Each row comes from the steps of one walk. Every step used is in the known rows, and no mark comes twice. Write the walk behind each row, first mark first.
Known rows
ratar, ruba, kobu: 30,8,0,-4,11,-10,-16,-9,-14,1,21,-20,37,0,-33,-4,-26,-13,-6,22,-9,-34,24
lado, ruba: 15,-19,-9,8,9,-7,9,-12,1,22,7,3,5,-7,4,14,-1,-28,-10,-7,-4,10,0
rereb, baro, sirur, ratar, ruba, lado: 14,-4,19,16,-20,0,-2,27,-26,1,4,12,20,46,18,15,7,-31,22,-11,17,-8,-17
rereb, ratar, ruba, lado, sirur, baro: -23,-5,16,19,-11,-10,0,13,-23,4,-16,8,11,-1,16,-1,-17,12,22,-12,-4,-8,-1
ratar, ruba: 28,-11,4,-8,12,6,6,-8,-5,15,16,-13,31,-7,-18,-8,-10,-29,11,2,8,-9,29
baro, sirur, lado, ruba: 15,-26,-13,-9,-6,-5,17,-8,-3,-5,8,22,-27,-4,8,19,2,5,-4,-13,-10,10,19
ruba, lado, sirur: -39,4,-18,-17,0,-12,-25,-14,22,12,-21,12,13,8,-19,3,0,-16,-13,-28,-33,19,-21
fadev, ratar: 3,9,-7,-7,-2,11,5,5,6,4,8,-8,11,8,-19,-7,25,-20,-13,15,6,7,-18
lado, sirur: -22,-2,-21,-27,9,-11,7,-14,36,16,-15,-10,4,-9,-16,-4,-2,-1,-8,-31,-8,33,-10
ruba, kobu: 10,10,-20,-17,2,-3,-25,0,16,-3,7,-13,21,9,-29,4,-3,-11,-12,14,-16,-17,-4
fadev, ratar, sirur, baro: -20,18,5,-17,4,11,22,5,26,-31,3,-3,10,-23,-22,-16,0,2,5,28,27,12,6
baro, sirur, lado: 9,-13,-21,-31,-8,14,8,6,21,-16,5,10,-17,5,-12,4,16,6,9,-14,-1,11,20
lado, sirur, ratar, ruba, kobu: 6,26,6,-5,6,-23,-10,-11,0,1,-6,-14,4,5,-12,1,-33,31,-6,1,-6,-24,-8
lado, sirur, ratar: -14,9,-13,-20,1,-2,7,4,40,15,-23,-4,-25,5,6,4,5,17,3,-29,6,22,-32
rereb, lado: 7,5,-10,7,-2,19,-26,26,-3,3,-1,-10,2,22,-17,-3,14,-30,30,4,-14,-7,-19
rereb, ratar: 10,-21,-6,-8,-2,9,10,27,7,21,-8,-16,-7,10,9,-10,32,-10,4,-13,15,13,-11
baro, sirur, ratar: 22,5,-13,-30,-8,19,25,14,31,7,-2,-3,-26,26,0,1,24,-1,-3,-30,26,23,-13
fadev, ratar, sirur, lado: -16,7,4,-24,8,7,0,2,17,-35,0,6,-9,-18,-30,-15,15,15,1,31,3,-4,12
lado, sirur, ratar, fadev: -40,10,-15,-20,-9,-16,4,16,27,38,-5,-12,-37,-2,24,4,11,40,0,-25,6,14,-19
ruba, ratar: 18,11,-9,11,-1,35,2,-6,14,-7,-1,-17,11,4,7,-7,13,-15,-11,9,9,15,-11

Which walk is each row?
-3,-1,-4,33,-10,2,4,-10,-26,22,23,-12,-7,-12,45,8,7,8,-27,13,2,5,2 -> lado, ruba, ratar, fadev
41,2,7,-18,-1,13,32,3,-1,8,12,-9,-6,15,-5,-7,-2,0,3,-20,31,3,14 -> baro, sirur, ratar, ruba
-7,-16,7,3,8,-33,-11,4,-19,-28,-7,6,-27,-16,3,1,-5,44,-13,22,-14,-26,16 -> rereb, ratar, sirur, lado, ruba, kobu
0,12,0,-10,15,21,12,-23,25,-26,-10,-24,12,-18,-13,-29,2,0,-19,7,18,30,11 -> ruba, ratar, sirur
-12,-4,12,-3,11,-14,6,-14,-8,-28,3,20,-19,-26,-9,-1,3,18,-13,30,-6,-4,10 -> fadev, ratar, sirur, lado, ruba
-1,5,9,25,8,12,25,-21,10,-32,0,1,3,-35,23,-2,-26,8,-7,20,21,19,14 -> lado, ruba, ratar, sirur, baro
3,13,12,39,9,8,-7,-14,-25,-26,-7,-11,-9,-4,6,-18,-9,-2,-7,18,-5,11,-8 -> rereb, lado, ruba, ratar, sirur
-19,-1,4,-3,8,-19,-18,-25,-10,12,-7,7,33,-1,-23,-4,-22,-15,-4,-20,-27,1,6 -> ratar, ruba, lado, sirur
-20,-11,14,7,0,-23,-7,0,-29,20,-19,-3,14,7,0,-15,-2,3,-6,-24,-14,2,-6 -> rereb, ratar, ruba, lado, sirur
-30,25,17,18,-10,-9,-6,-8,-20,-14,1,15,29,-4,-11,1,-24,0,6,17,-12,-14,-8 -> fadev, ratar, ruba, lado, sirur, baro
33,8,10,8,-13,-12,8,21,-24,-13,15,-14,18,33,8,12,-13,-1,9,10,23,-21,-9 -> rereb, baro, sirur, ratar, ruba, kobu
-9,-23,1,-12,18,-14,2,-14,8,-17,1,20,-17,-33,-6,7,-10,9,4,5,-9,-2,31 -> ratar, sirur, lado, ruba
4,7,9,-10,9,-9,14,-6,10,19,-10,-8,-6,-2,2,-2,-16,18,10,-23,10,3,-4 -> lado, sirur, ratar, ruba
23,8,16,2,6,6,13,-8,-25,5,20,-15,31,-2,-21,-15,5,-20,-5,24,11,-11,8 -> fadev, ratar, ruba
10,-15,19,16,-3,1,-15,19,-39,18,0,0,23,19,0,-11,13,-24,8,-2,-3,-21,5 -> rereb, ratar, ruba, lado
-10,5,-10,-12,-12,7,-4,35,17,34,14,-10,-30,8,27,8,26,12,12,-2,18,-10,-11 -> sirur, ratar, fadev
16,9,17,11,-2,12,-27,13,-14,12,2,15,10,27,-1,7,1,-26,20,4,-2,-33,-6 -> sirur, ratar, ruba, lado
18,-7,-2,41,-6,18,-9,-9,-14,-18,0,17,-18,-9,35,19,0,5,-1,24,-12,-12,-3 -> sirur, lado, ruba, ratar
24,-3,-2,35,0,15,7,-22,-10,0,3,-6,5,-5,28,8,1,-16,-24,9,1,14,-10 -> lado, ruba, ratar
-16,-23,3,-22,7,5,5,23,15,-18,-17,0,-27,-17,-4,-18,22,28,18,0,11,1,20 -> rereb, ratar, sirur, lado
-25,6,5,8,-3,-8,-12,-9,-2,-3,-6,16,30,-10,-8,7,-36,-6,21,-3,-16,-10,10 -> ratar, ruba, lado, sirur, baro
-57,15,-11,-10,-17,-18,-29,18,14,34,-10,14,-28,15,20,12,14,25,-4,-25,-18,-1,-30 -> ruba, lado, sirur, ratar, fadev
8,-25,-7,10,1,-1,-9,0,-3,2,5,23,-16,-11,14,27,-1,-8,13,9,-19,-16,8 -> sirur, lado, ruba
23,-9,-5,21,-13,18,18,-19,-14,-27,5,14,-25,-1,28,12,3,18,-18,2,-3,13,10 -> baro, sirur, lado, ruba, ratar
